Each row comes from the steps of one path. Every step used is in the known rows, and no mark comes twice. Write the path behind each row, first mark first.
Known rows
Z/X/K/C/A: [1.58,0.92,-1.79,-2.38,-2.17,-0.19,-0.26,-1.06,-1.50,-4.86,2.35,-1.58,0.83,-1.52,2.84,-0.60,-1.58,-0.84,-0.88,2.66,-0.77,0.73,-0.09,1.54,1.58,-0.71]
X/M/C: [-0.53,-0.15,-1.42,0.03,-2.43,-1.28,0.15,-1.88,1.38,-3.14,1.57,0.29,0.09,0.86,1.62,-0.53,-0.54,0.16,-0.77,0.66,-1.36,1.26,0.03,-1.36,0.31,-1.29]
S/X/M/C/K: [0.65,-0.09,-1.34,0.66,-3.24,-1.06,1.55,-0.82,1.17,-2.99,1.19,-0.39,0.39,0.61,2.11,-0.85,-0.59,0.31,-1.80,1.34,-2.13,1.60,0.49,-0.01,-0.76,-0.50]
A/C/M/X/K: [-1.37,1.26,-2.64,-0.19,-2.50,-0.18,-0.46,-1.71,0.59,-2.84,1.84,-0.19,-0.26,2.04,4.21,-0.86,0.32,0.77,0.22,3.10,-0.12,2.75,-0.27,-0.70,-0.22,0.05]
N/Q: [0.06,-0.90,-1.74,-0.80,0.09,-0.65,-1.97,-0.01,-0.26,-2.59,3.30,-0.31,1.00,-0.39,1.60,-0.26,-1.97,-1.32,-0.64,0.19,-0.97,2.11,-0.48,-0.09,0.12,0.17]
C/T: [-1.22,-0.34,-0.08,-0.93,-0.62,-0.09,-2.23,-1.68,-0.02,-2.78,3.18,-1.83,-0.22,-1.13,1.07,-1.28,-1.54,-0.64,-0.92,0.74,-0.42,0.06,1.61,0.66,-0.53,-1.18]
Z/X/M: [0.26,0.93,-1.89,-1.59,-1.81,-2.07,-0.48,-1.31,-1.06,-4.17,1.37,-0.71,1.53,-1.47,0.67,-0.76,-0.46,0.34,-2.06,-0.09,-1.43,0.46,-0.57,-0.42,1.22,-1.43]
Q/Z: [-1.55,1.33,-1.40,-0.91,0.39,-0.94,0.06,-0.70,0.85,-3.80,2.24,-0.17,0.52,-0.40,0.95,-0.34,-2.43,-1.86,-0.73,0.90,-0.37,0.44,-0.10,-0.34,0.14,-0.29]
Q/K: [-0.75,0.10,-0.94,-1.24,-0.15,-1.06,-1.10,-1.34,1.13,-3.51,3.12,-0.42,0.22,-0.02,1.93,-0.07,-2.42,-0.55,-1.80,1.44,-1.75,1.45,1.13,-0.28,1.11,-0.10]
N/Q/K/C: [0.46,-0.03,-0.86,-0.56,0.91,0.41,-1.63,-1.09,-0.59,-4.01,4.04,0.19,0.62,0.86,2.78,-0.07,-3.19,-0.70,-1.07,2.32,-0.51,2.09,0.46,-0.57,1.19,0.80]
Z/Q: [-0.21,0.31,-2.36,-1.87,-1.12,-0.53,-1.63,0.33,-0.65,-3.60,1.99,-0.76,1.77,-2.20,0.95,-1.25,-2.50,-0.90,-1.17,-0.04,-0.93,1.11,-0.27,0.86,0.17,-0.81]
K/C/R: [0.02,0.55,-0.04,-1.05,-0.73,1.87,-0.61,-1.18,-1.37,-5.43,3.62,-1.78,0.33,-1.68,3.06,-0.31,-1.77,-0.72,0.03,2.94,0.49,0.18,1.30,0.26,0.25,0.30]
M/X/K: [-0.76,-0.28,-1.44,-1.11,-1.25,-1.93,-0.92,-0.65,1.91,-2.33,2.69,0.26,-0.07,0.41,2.61,-0.52,-0.84,-0.04,-0.14,0.67,-2.45,1.39,-0.13,0.14,-0.14,-0.98]
M/X: [-1.03,-0.09,-1.93,-1.19,-0.27,-1.07,-1.45,0.05,0.61,-3.59,2.05,0.68,0.81,0.06,1.50,-0.79,-1.18,0.73,-0.01,0.42,-1.71,1.56,-0.11,-0.01,-0.99,-0.29]
M/C/K: [0.21,-1.11,-0.86,-0.86,-2.59,-0.49,-0.68,-0.89,2.27,-3.31,1.02,-1.12,0.41,0.34,2.07,-0.82,-1.40,-0.45,-1.04,0.81,-1.13,1.50,1.12,0.41,-0.61,-0.38]
K/C/A/X: [-0.21,2.15,-2.01,-1.27,-0.98,2.10,-1.44,-0.74,-2.11,-6.15,2.25,-0.24,0.98,-0.03,2.45,-0.96,-2.52,-0.26,1.66,3.11,0.40,2.71,-0.88,0.72,0.58,1.42]
S/X: [0.02,0.19,-2.17,-0.43,-0.10,-0.62,-0.14,0.52,-1.18,-3.48,3.08,0.15,0.54,-1.94,1.50,0.17,-2.16,-0.53,-0.51,1.18,-2.40,1.33,0.27,0.37,-1.03,0.06]
A/C: [-0.77,0.59,-2.06,-0.86,-0.40,0.77,-1.58,-0.96,-0.69,-4.71,1.71,0.06,0.40,0.07,2.37,0.39,-2.41,-0.15,0.88,2.26,-0.66,1.84,0.85,-0.46,0.65,0.06]
S/X/M/C: [0.07,0.38,-2.28,0.94,-2.14,-1.08,1.68,-0.56,0.30,-2.99,1.89,1.00,0.15,0.27,1.62,-0.02,-0.76,0.52,-0.77,1.11,-2.29,1.46,-0.09,-1.21,-0.98,-0.90]
M/X/K/C/T: [-0.87,0.01,0.17,-0.61,-0.83,0.11,-1.67,-2.13,0.37,-3.03,3.32,-0.64,-0.91,0.52,3.00,-1.62,-1.13,0.41,0.13,1.96,-0.72,0.13,1.30,0.56,-0.57,-1.19]
Q/Z/X/R: [0.03,2.18,-1.92,-1.69,-1.22,-1.77,1.62,-1.07,0.89,-4.00,2.24,-0.83,0.86,-0.62,0.67,-1.11,-0.52,-0.29,-1.87,0.23,-0.25,-0.41,-1.25,0.09,2.06,-1.18]
K/C: [-0.13,0.11,-0.97,-1.24,0.32,0.58,-1.53,-1.11,-1.84,-5.21,2.94,-0.10,0.14,-1.45,2.38,-0.29,-2.96,-0.61,0.37,2.07,-0.72,0.69,0.84,0.04,0.27,0.26]
N/Q/K/C/M/X/R: [0.03,1.16,-1.39,0.11,-1.30,-0.17,0.21,-2.01,0.23,-3.05,4.60,0.07,-0.17,3.17,4.07,-2.53,0.49,1.65,-1.95,3.12,0.67,2.88,-1.12,-0.55,1.55,1.16]
Z/X/M/C/R: [0.71,0.88,-1.61,-0.67,-4.05,-0.32,1.70,-1.25,1.06,-4.01,1.26,-1.70,1.48,-0.24,1.57,-0.50,1.12,1.18,-1.95,0.83,-0.17,0.26,-0.26,-1.09,0.11,-1.69]
Z/Q/K/C: [0.01,1.20,-1.63,-1.57,-0.22,0.54,-1.19,-0.73,-1.01,-5.08,2.78,-0.28,1.45,-0.82,2.10,-1.15,-3.76,-0.20,-1.64,2.03,-0.51,1.11,0.58,0.34,1.18,0.05]
Z/Q/K/C/M/X/A: [-0.96,2.88,-2.51,-0.66,-2.20,0.48,-0.21,-1.39,0.28,-3.13,2.13,0.35,0.42,1.66,3.38,-3.13,-0.38,1.45,-2.43,3.18,0.72,1.89,-0.88,0.80,0.53,0.67]

Write each row's path
[-0.10,-0.37,-2.19,-0.83,-2.53,0.20,-0.01,-0.32,1.38,-3.42,1.61,-0.46,0.50,0.58,1.82,-0.65,-1.38,-0.47,-0.30,1.95,-0.75,2.05,0.22,0.48,-0.33,-0.54]  M/C/A
[-1.34,2.29,-1.39,-0.25,-1.32,0.27,-0.14,-2.44,0.77,-3.13,2.75,0.66,-1.03,2.32,3.84,-2.16,0.02,1.30,-1.69,3.96,0.22,1.90,-0.07,0.03,0.49,1.06]  Q/K/C/M/X/A
[-0.11,0.51,-0.22,-0.86,-1.56,0.69,-0.03,-1.13,0.75,-4.09,3.63,-1.00,-0.08,0.14,4.15,-0.72,-0.64,0.26,0.25,2.82,-0.52,0.61,0.66,0.23,0.08,-0.42]  M/X/K/C/R
[0.49,0.45,-2.53,-0.82,-3.10,-1.68,0.70,-1.18,0.58,-3.73,0.45,-0.11,1.29,-0.06,0.83,-0.36,0.04,1.03,-1.58,-0.08,-1.19,0.77,-0.69,-1.30,0.20,-1.75]  Z/X/M/C
[0.62,1.17,-1.86,-1.70,-2.47,-0.70,-0.08,-2.07,-2.12,-4.14,2.61,-1.81,0.36,-2.01,3.49,-0.94,-0.33,-0.57,-1.53,2.48,0.10,0.87,-0.46,0.10,0.48,-0.29]  Z/X/K/C/M
[0.02,0.97,-2.49,-0.66,-3.73,0.22,0.04,-0.91,2.46,-2.89,1.73,-0.46,0.24,1.63,2.88,-0.37,-0.75,-0.42,1.01,2.01,-0.99,3.39,-1.26,0.38,0.20,-0.30]  M/C/A/X/K
[-1.16,1.60,-2.52,-0.44,-1.05,0.67,-1.12,-0.90,1.45,-3.18,0.94,1.78,-0.48,2.40,2.77,-0.67,-0.45,1.27,1.05,2.34,-0.94,1.92,-0.07,0.18,0.57,0.16]  M/X/A/C
[-1.59,1.42,-2.15,-0.46,-2.32,-0.81,-0.61,-1.34,1.07,-1.66,2.08,0.17,-0.66,1.08,2.66,-2.37,1.31,0.65,-1.27,1.89,-0.31,1.78,-0.92,0.64,-0.50,0.33]  C/M/X/A
[-0.05,1.75,-2.81,0.23,-0.86,1.10,0.17,-0.44,-0.45,-3.16,1.92,1.30,-0.67,0.50,2.78,0.39,-1.39,0.02,0.49,3.14,-1.56,1.73,0.44,0.50,0.36,0.62]  S/X/A/C
[0.40,0.32,-0.64,-1.49,-1.54,0.17,-0.77,-1.60,-0.56,-4.20,3.41,-1.24,-0.39,-0.57,3.43,-0.85,-2.16,-1.72,-0.26,3.40,-0.99,1.19,0.54,1.47,1.64,-0.24]  X/K/C/A
[0.17,0.48,-1.11,-1.44,-0.66,1.19,-1.18,-0.91,-1.82,-5.35,2.79,-0.80,0.38,-0.92,2.44,-1.00,-2.63,-0.83,0.07,3.21,-0.27,1.34,0.64,1.16,0.85,0.39]  K/C/A
[-1.81,1.52,-3.02,-0.08,-1.61,0.72,-0.76,-0.91,-0.68,-4.07,1.06,0.32,0.55,1.70,3.16,-1.07,-0.09,1.58,0.43,2.93,0.60,2.89,-0.30,-0.93,-0.95,0.79]  A/C/M/X
[-0.60,1.22,-1.63,-0.62,-2.04,0.64,-1.14,-1.12,2.24,-3.17,0.13,0.43,-0.17,2.76,3.17,-1.47,-0.17,1.13,-0.12,2.48,-0.77,2.01,0.50,1.36,0.77,0.46]  M/X/A/C/K
[-0.39,0.75,-2.01,-1.56,-0.89,-0.89,-1.25,-0.17,0.69,-3.39,2.49,-0.76,1.69,-0.76,1.37,-1.05,-2.93,-0.43,-2.48,0.72,-1.20,1.53,0.22,0.49,0.94,-0.64]  Z/Q/K
[-0.76,1.29,-1.94,-0.60,-1.11,0.88,-1.32,-1.63,0.59,-3.24,1.56,0.48,-0.82,0.93,2.75,-0.22,-1.26,-0.47,0.43,2.60,-0.70,1.44,0.62,0.34,1.53,0.12]  X/A/C
[-0.45,0.64,-0.78,-0.83,-1.87,-0.29,-0.62,-2.74,-1.31,-3.57,3.71,-1.66,-0.97,-1.06,4.08,-1.14,-1.07,-1.42,-0.83,3.24,-0.02,1.30,0.25,0.00,0.58,0.23]  X/K/C/M
[-0.39,1.27,-2.99,-0.73,-2.84,1.16,-0.45,-0.25,1.23,-4.16,1.20,0.09,1.05,1.42,1.83,-0.61,-1.23,0.34,1.32,1.76,-0.22,3.49,-1.31,0.02,-0.60,0.45]  M/C/A/X
[-1.09,0.69,-1.82,-0.91,-0.99,-0.82,-1.10,-0.61,1.91,-2.16,1.93,1.20,-0.42,0.96,1.93,-1.31,-0.19,0.57,-0.36,0.94,-1.71,1.18,-0.47,0.88,0.03,-0.27]  M/X/A
[-0.60,1.79,-2.37,-1.40,-1.55,0.83,-1.45,-0.32,-0.43,-4.54,1.90,-0.60,1.23,0.07,1.60,-1.00,-1.71,-0.49,0.89,1.74,-0.49,3.05,-1.21,0.97,0.41,0.79]  C/A/X
[0.24,1.40,-2.30,-0.60,-3.77,0.64,0.59,-1.13,2.11,-3.72,2.11,-0.24,0.05,2.12,2.28,-1.44,0.04,1.04,0.89,1.94,-0.28,3.09,-1.62,0.55,1.22,0.01]  M/C/A/X/R
[0.42,2.39,-1.47,-1.11,-1.84,1.80,-0.37,-1.67,-1.12,-5.65,3.26,-0.60,0.06,0.72,2.89,-1.85,-1.18,0.48,1.27,3.18,0.27,2.24,-1.28,1.25,2.52,0.92]  K/C/A/X/R
[-0.25,1.15,-1.29,0.04,-3.70,-0.17,-0.42,-1.80,1.94,-3.89,0.38,-0.62,0.81,2.04,2.11,-1.30,-0.31,0.54,-0.16,0.59,-0.61,2.82,-0.91,-0.66,0.21,-0.02]  A/X/M/C/K
[-1.29,2.09,-2.33,-0.19,-2.29,0.98,-0.73,-2.43,-0.19,-2.77,1.69,-0.53,-1.03,1.07,3.53,-1.15,0.20,-0.41,-0.39,3.49,0.76,2.10,0.14,0.17,1.01,0.78]  X/A/C/M
[-0.36,2.83,-1.96,-1.27,-1.78,-0.84,1.58,-2.03,-1.17,-4.32,2.07,-1.52,0.53,-1.02,2.90,-0.92,-0.82,-1.43,-1.75,2.67,1.32,0.24,-1.14,-0.32,0.44,-0.24]  Q/Z/X/K/C/M
[0.77,0.27,-1.30,-0.45,-0.36,-0.14,0.37,-0.72,-1.59,-3.93,3.92,0.08,-0.44,-1.74,3.54,0.44,-2.61,-1.16,0.11,2.68,-2.44,0.90,0.61,0.47,-0.14,0.03]  S/X/K/C
[-0.52,1.68,-1.80,0.29,-0.96,0.43,-0.57,-1.69,0.65,-2.15,3.43,0.81,-0.33,3.32,3.99,-2.20,0.15,0.82,-1.86,3.52,0.68,2.90,-0.98,-0.05,0.49,1.54]  N/Q/K/C/M/X/A
[-0.65,2.51,-3.14,0.63,-2.13,1.32,0.76,-1.21,-1.22,-2.75,2.06,0.24,-0.90,0.60,3.50,-0.55,0.02,0.08,-0.40,4.04,-0.14,2.25,-0.13,0.38,-0.16,1.29]  S/X/A/C/M
[0.04,0.45,-1.27,-1.23,-1.53,-0.04,-0.61,-0.90,0.18,-4.02,2.77,0.02,-0.03,0.85,3.50,-1.35,-1.39,-0.06,0.31,3.14,-1.17,1.71,0.01,1.35,0.71,-0.27]  M/X/K/C/A
[0.24,2.76,-1.05,-1.03,-1.65,1.51,0.11,-2.30,0.08,-5.47,3.70,-0.41,-0.16,2.12,3.27,-1.72,-1.55,0.85,-0.14,3.76,0.00,2.69,-0.73,0.81,3.35,1.07]  Q/K/C/A/X/R
[-0.73,2.22,-1.51,-0.54,-2.13,0.72,-0.96,-2.51,-1.45,-4.24,3.11,-1.11,-0.25,-0.22,4.24,-1.01,-1.00,-0.77,0.83,3.04,0.59,2.76,-1.33,-0.45,0.26,1.13]  A/X/K/C/M
[0.65,2.59,-1.93,-1.98,-1.54,-0.22,1.39,-0.98,-0.51,-4.83,1.83,-1.26,0.99,-0.53,2.14,-0.64,-1.98,-1.68,-1.16,2.89,0.36,0.21,-0.70,1.05,1.59,-0.63]  Q/Z/X/K/C/A
[0.02,-0.49,-0.51,-0.17,-3.43,-1.21,-0.01,-2.04,2.24,-3.12,0.87,-1.01,0.29,1.12,2.07,-1.41,-0.31,-0.10,-1.90,0.79,-1.15,1.41,0.66,-0.18,0.60,-0.87]  X/M/C/K
[0.13,-0.17,-0.44,-1.23,-0.60,-0.38,-1.21,-1.97,-0.50,-4.08,3.55,-0.60,-0.71,-1.18,3.38,-0.01,-2.53,-1.51,0.07,2.25,-1.43,0.65,0.82,0.27,1.12,-0.48]  X/K/C
[-0.19,1.39,-1.22,-1.08,-0.83,0.71,-1.52,-1.75,-0.65,-4.80,2.96,-0.05,-0.03,-0.32,3.53,-0.09,-2.39,-0.69,1.78,2.15,-0.83,1.97,-0.74,-0.20,0.86,0.54]  A/X/K/C
